Every row comes from one small tree of marks. The marks that hang from a mark follow it in brackets, in the order of their numbers. Every link used is in the known rows. Which tree was each row made from?
Known rows:
q_890{q_477{q_139{q_633{q_345 q_927}} q_534}}: [-0.311 -1.394  0.394  4.070  1.016 -3.716  0.128 -4.107  0.351  0.424
  1.815  0.145  2.667 -1.848  3.039  1.813  1.298  1.305 -3.455  0.286]
q_927{q_633{q_139 q_345{q_477{q_534}}}}: [ 0.575  2.008 -1.074 -1.625  2.129  3.955 -4.154 -2.077 -3.589  3.514
 -1.254 -1.526  0.129 -3.964 -1.789  3.490 -0.003  0.368  0.436 -0.334]
q_633{q_345{q_477} q_534 q_927}: [ 0.506  1.176 -3.926 -4.020  0.633  3.454 -3.365  3.415  2.251 -0.394
 -2.941 -0.522 -2.610 -1.304 -0.942  0.518  0.397  0.419  0.390  1.234]
q_345{q_477{q_139} q_633}: [ 2.365  1.855  4.074  2.310 -0.744 -4.683  1.231  1.302 -1.192 -0.848
 -0.213  1.159 -1.619  1.640 -0.737 -2.541 -0.849  3.220  0.545  1.484]
q_633{q_139 q_345{q_477{q_890}} q_534 q_927}: [ 1.252  2.892 -3.493 -4.149  1.216  7.316 -3.661  1.537 -0.101  1.752
  0.282 -2.711  0.144 -0.512  1.696  1.480 -1.639 -1.582 -0.756  1.219]
q_534{q_633{q_345}}: [ 0.381 -1.201 -1.255  0.884 -1.787  0.410  0.984  1.040  1.683  0.675
 -2.846  0.544 -2.859  0.941 -3.760 -3.016 -1.125 -2.388  3.528 -1.036]
q_477{q_139{q_633} q_534 q_890}: [-0.395  0.794  3.228  4.217  0.749 -4.293  1.324 -0.276 -2.045 -1.201
  4.445 -1.210  1.352  2.200  4.538 -0.632  1.839  1.981 -3.721 -1.643]
q_633{q_927}: [-1.384 -1.621  1.924 -2.757 -0.598  0.139  2.317 -1.113  0.274 -3.427
 -1.656  1.811 -1.965  2.192 -0.818 -0.935 -0.181 -0.507  2.087  0.312]
q_477{q_534{q_633}}: [ 1.053 -3.530  1.267 -0.051 -3.000 -2.423  3.473  0.590  1.224 -0.846
 -1.497  1.490  1.129  1.314 -5.233  0.319  0.137 -0.562  3.229 -1.460]
q_534{q_633}: [-0.549 -1.955  2.209 -0.101 -1.824 -1.385  2.989  0.518  0.998 -1.094
 -2.136  1.615 -2.013  2.695 -3.595 -2.885 -1.048 -1.334  3.925 -1.064]
q_890{q_477{q_139 q_534{q_633{q_927}}}}: [-1.390 -4.095  3.312  1.833 -3.447 -5.646  6.775 -2.156  1.170 -0.149
  2.630  3.350  5.610  0.682 -1.319  1.040 -0.095  0.830  1.764 -0.966]
q_345{q_477 q_633{q_139}}: [ 4.951  1.460  2.940 -0.206  0.396  1.741 -1.691 -2.090 -1.691  0.302
 -3.225 -0.599 -1.062  0.606 -3.448  0.394 -3.181  0.348  1.885  2.663]
q_927{q_633{q_139 q_345}}: [-2.692  0.788 -0.941  0.087  2.514  4.195 -2.606 -3.849 -3.146  1.746
 -2.017 -0.549 -3.219 -2.239 -0.499 -1.379 -1.163 -3.862  0.900 -0.847]
q_139{q_633{q_534 q_927}}: [-0.522 -1.964 -0.725 -1.062  2.557  1.205 -3.225 -0.853  3.456 -3.730
 -4.415  0.116 -2.727 -0.258 -0.707  0.032  1.178 -1.120 -1.463  1.649]
q_890{q_477{q_139}}: [-4.445  0.628  4.488  2.996 -0.917 -4.989  5.171 -0.602 -3.645 -0.594
  4.864  1.243 -0.173  2.988  6.109 -3.623 -1.008  0.326 -0.601 -1.459]
q_927{q_633{q_345{q_477{q_139}} q_534}}: [-4.011  3.262 -2.073  0.443  2.322 -0.088 -3.298  3.875 -1.238  1.847
  0.317 -0.030 -3.699 -3.088  2.206 -2.417  1.894  0.922 -1.477 -0.769]
q_890{q_477{q_139 q_534}}: [-3.033 -0.842  3.167  3.176 -2.007 -6.161  5.842 -0.411 -3.541 -0.302
  5.381  0.908  3.003  1.705  4.508 -0.320 -0.109  1.241 -1.454 -1.733]
q_890{q_477{q_139 q_534{q_633}}}: [-1.728 -2.621  3.504  3.707 -3.345 -6.628  6.582 -0.387 -0.875  0.941
  3.812  2.069  4.194  1.377  0.185 -0.620 -0.495  0.405  1.162 -1.932]
q_927{q_633{q_139 q_345{q_477{q_534 q_890}}}}: [ 0.337  3.381 -0.084 -2.054  1.264  5.216 -2.689 -0.373 -4.892  4.484
  3.013 -1.969  1.553 -1.312  0.978  3.816 -0.199  0.775  0.643 -1.851]
q_139{q_633{q_345 q_927}}: [ 0.883 -0.617 -0.940  0.460  2.246  1.537 -3.535 -3.080  2.226 -1.800
 -3.940 -0.207 -3.516 -0.856 -0.888 -0.515  0.755 -0.748 -0.532  1.160]
q_633{q_534}: [-2.085 -0.747 -1.288 -1.193 -0.174  0.344  0.531  3.277  0.180 -2.632
 -1.562 -0.123 -3.256  1.503  0.341 -2.200 -0.058 -1.980  0.031 -0.484]
q_890{q_477{q_534}}: [-1.426 -1.663  2.482 -0.015 -2.294 -2.443  4.509 -0.176 -3.118 -0.430
  3.325  1.057  2.199  2.458  1.928  2.108 -0.600  0.717  1.163 -2.143]
q_890{q_477{q_139 q_534{q_633{q_345 q_927}}}}: [-0.571 -3.494 -0.101  2.763 -3.164 -4.183  4.856 -1.762  1.756  1.621
  1.981  1.999  4.940 -1.039 -1.423  0.748 -0.128 -0.247  1.333 -0.938]

Which tree is each row?
[ 2.011 -3.621 -1.219 -0.143 -2.012  2.164  1.995 -5.214  1.052  2.810
 -1.073  0.384  5.445 -1.943 -4.182  3.523 -2.614 -3.032  2.569  0.341]
q_890{q_477{q_534{q_633{q_139 q_345 q_927}}}}
[-1.046 -1.456 -4.912 -2.330 -0.082  2.620 -1.330  1.978  2.916 -1.944
 -3.219 -0.206 -2.635 -0.793 -1.285 -1.094  0.163 -2.940  0.192  0.349]
q_633{q_345 q_534 q_927}
[ 2.265 -0.189  0.646 -0.254 -0.498 -2.620 -0.231  2.332  2.825 -1.965
 -2.356  1.670 -0.340 -0.471 -2.447 -0.855 -0.041  2.128 -0.126  3.112]
q_345{q_477{q_139} q_633{q_534 q_927}}
[ 0.895  1.816 -0.613 -3.587  0.316  2.361 -1.714  0.831  0.486 -0.186
 -1.920 -0.030 -2.573  0.085 -0.665  0.444  0.141  1.578  1.649  0.872]
q_633{q_345{q_477} q_927}
[-0.661  0.026 -0.304  3.466  2.772 -2.102 -2.219 -3.452  1.985 -1.705
 -1.989 -0.197 -2.692 -1.488  1.842 -3.096  1.360 -0.181 -3.110  1.353]
q_477{q_139{q_633{q_345 q_927}}}
[-0.515  2.992  1.799 -0.003  2.726 -0.445 -2.688  2.209  1.156 -1.030
  2.157 -0.527 -0.219  0.922  4.794 -0.481  1.910  3.227 -3.645  1.218]
q_345{q_477{q_139{q_633{q_534 q_927}} q_890}}
[-0.243  0.223 -4.181  2.014  2.769  1.812 -5.222  1.494  2.125 -0.891
 -3.733 -2.087 -4.773 -1.297  0.170 -1.864  0.822 -2.297 -2.705  0.289]
q_139{q_633{q_345 q_534}}
[-1.093  3.400 -2.350 -1.359  0.198  1.016 -0.792  4.742  0.412  0.664
  3.189 -0.761 -0.143  0.593  4.291 -1.493  0.704  1.191 -1.950 -0.001]
q_633{q_345{q_477{q_139 q_890}} q_534 q_927}
[ 0.905  0.011 -0.397  3.162  0.881 -1.895 -0.295 -1.482  0.547 -0.504
  2.781 -1.172  1.908 -0.069  2.916  0.595  2.016  0.915 -3.686 -0.575]
q_477{q_139{q_633{q_345 q_927}} q_534 q_890}
[-0.149 -1.107 -5.357 -1.872  1.763  5.147 -2.993 -1.754  1.994 -0.691
 -4.346 -1.851 -1.289 -2.540 -1.365 -0.608 -1.586 -5.424 -0.989  1.850]
q_633{q_139 q_345 q_534 q_927}
[ 1.507  1.973  4.277  0.398  1.299 -2.704 -0.461 -0.441 -0.598 -0.807
  3.563 -0.307  2.781  1.081  3.546  2.493  2.529  5.459 -3.000  0.367]
q_345{q_477{q_139{q_633{q_927}} q_534 q_890}}
[-2.177  3.817  1.057  0.435 -0.001 -1.049  0.206  2.887 -4.266  3.225
  6.033 -0.038  0.909 -0.510  3.616  0.927  2.097  3.478 -0.707 -3.003]
q_927{q_633{q_345{q_477{q_139 q_534 q_890}}}}
[ 0.427 -1.117 -4.287 -0.081  2.770  2.674 -5.224 -0.280  4.262 -1.951
 -4.945 -0.871 -3.450 -2.083 -0.948 -0.224  1.105 -2.068 -2.007  1.622]
q_139{q_633{q_345 q_534 q_927}}
[ 0.970  4.421 -3.307 -2.107  1.396  6.381 -3.956  3.216 -1.951  2.813
  1.460 -3.878 -1.013  0.239  3.068 -0.211 -1.891 -1.654 -1.246  0.198]
q_633{q_139 q_345{q_477{q_890}} q_534}
[ 1.480 -4.992  1.115 -1.920 -2.947 -1.450  3.583 -0.916  3.139 -1.842
 -2.846  2.453  2.486  0.828 -6.686  2.048  0.268 -0.401  3.831 -0.520]
q_477{q_534{q_633{q_927}}}
[-1.843  2.340 -0.007  1.018  0.728 -2.176 -1.295  1.245 -3.037  2.513
  1.787  0.255 -0.541 -2.891  0.860  0.635  2.465  3.102 -0.785 -1.636]
q_927{q_633{q_345{q_477{q_139 q_534}}}}
[-1.806  0.496  2.472  2.075 -1.994 -4.447  5.280  2.134 -3.327 -1.240
  6.217 -0.104  1.975  3.483  4.516 -1.479  0.681  1.040 -1.674 -2.702]
q_477{q_139 q_534 q_890}
[-2.275  4.576  1.467 -2.619  0.732  3.810 -1.588  3.107 -4.006  2.921
  3.631  0.287 -3.081  1.670  2.526  0.094  0.631  1.903  2.549 -2.728]
q_927{q_633{q_345{q_477{q_890}}}}
[ 3.005 -2.258  2.068 -3.839 -2.376 -0.585  1.576  0.410  2.472 -0.246
 -2.533  1.983  2.497  0.168 -6.432  3.819  0.702  3.070  4.033  0.556]
q_345{q_477{q_534{q_633{q_927}}}}
[-1.223  0.921 -2.582  2.466  2.248 -0.038 -2.548  1.178  2.451 -0.945
  1.289 -1.296 -1.315 -0.153  4.164 -2.403  1.491 -1.133 -4.268  0.278]
q_477{q_139{q_633{q_345 q_534 q_927}} q_890}
[ 1.469  0.006  3.545 -1.134 -2.850 -3.158  4.150  2.010  0.743  0.579
  3.507  1.781  4.787  1.939 -1.097  1.407  1.032  3.844  1.758 -0.761]
q_345{q_477{q_139 q_534{q_633{q_927}} q_890}}
[ 3.176 -3.231 -1.492 -0.927  0.125  2.874 -1.242 -2.641  2.823 -2.469
 -5.550  0.273  0.330 -0.890 -5.433  0.367 -2.790 -4.111  1.044  3.622]
q_345{q_633{q_139 q_534 q_927}}
[ 0.442 -0.806 -2.147 -1.294  1.296  4.128 -1.377 -4.580 -0.102 -0.583
 -3.213 -1.296 -1.230 -1.277 -1.181 -0.927 -1.982 -3.888  0.332  1.538]
q_633{q_139 q_345 q_927}
[ 3.016 -1.677 -1.482  0.964  0.309  1.847 -1.401 -0.994  0.833 -1.540
 -4.675 -0.753 -1.060 -0.230 -4.126 -1.045 -3.175 -4.296  0.248  2.323]
q_345{q_633{q_139 q_534}}
[ 1.002 -4.021 -0.740 -0.432 -3.759 -0.418  3.764 -1.345  2.254  1.557
  0.057  2.351  4.142 -0.192 -4.097  3.316 -0.842 -0.767  3.847 -1.224]
q_890{q_477{q_534{q_633{q_345 q_927}}}}
[ 3.425  1.993 -1.236 -3.518 -0.053  5.022 -1.530 -1.083 -1.897  2.103
  1.629 -2.428  3.413 -0.367  0.309  4.431 -0.762  0.600 -0.132  0.642]
q_633{q_139 q_345{q_477{q_534 q_890}} q_927}
[-0.772  3.968  0.055  1.484  0.586 -2.049 -0.742  2.174 -2.036  1.032
  1.197 -1.143 -3.189 -0.221  3.265 -3.645  0.370  1.976 -1.331 -0.115]
q_633{q_345{q_477{q_139}}}
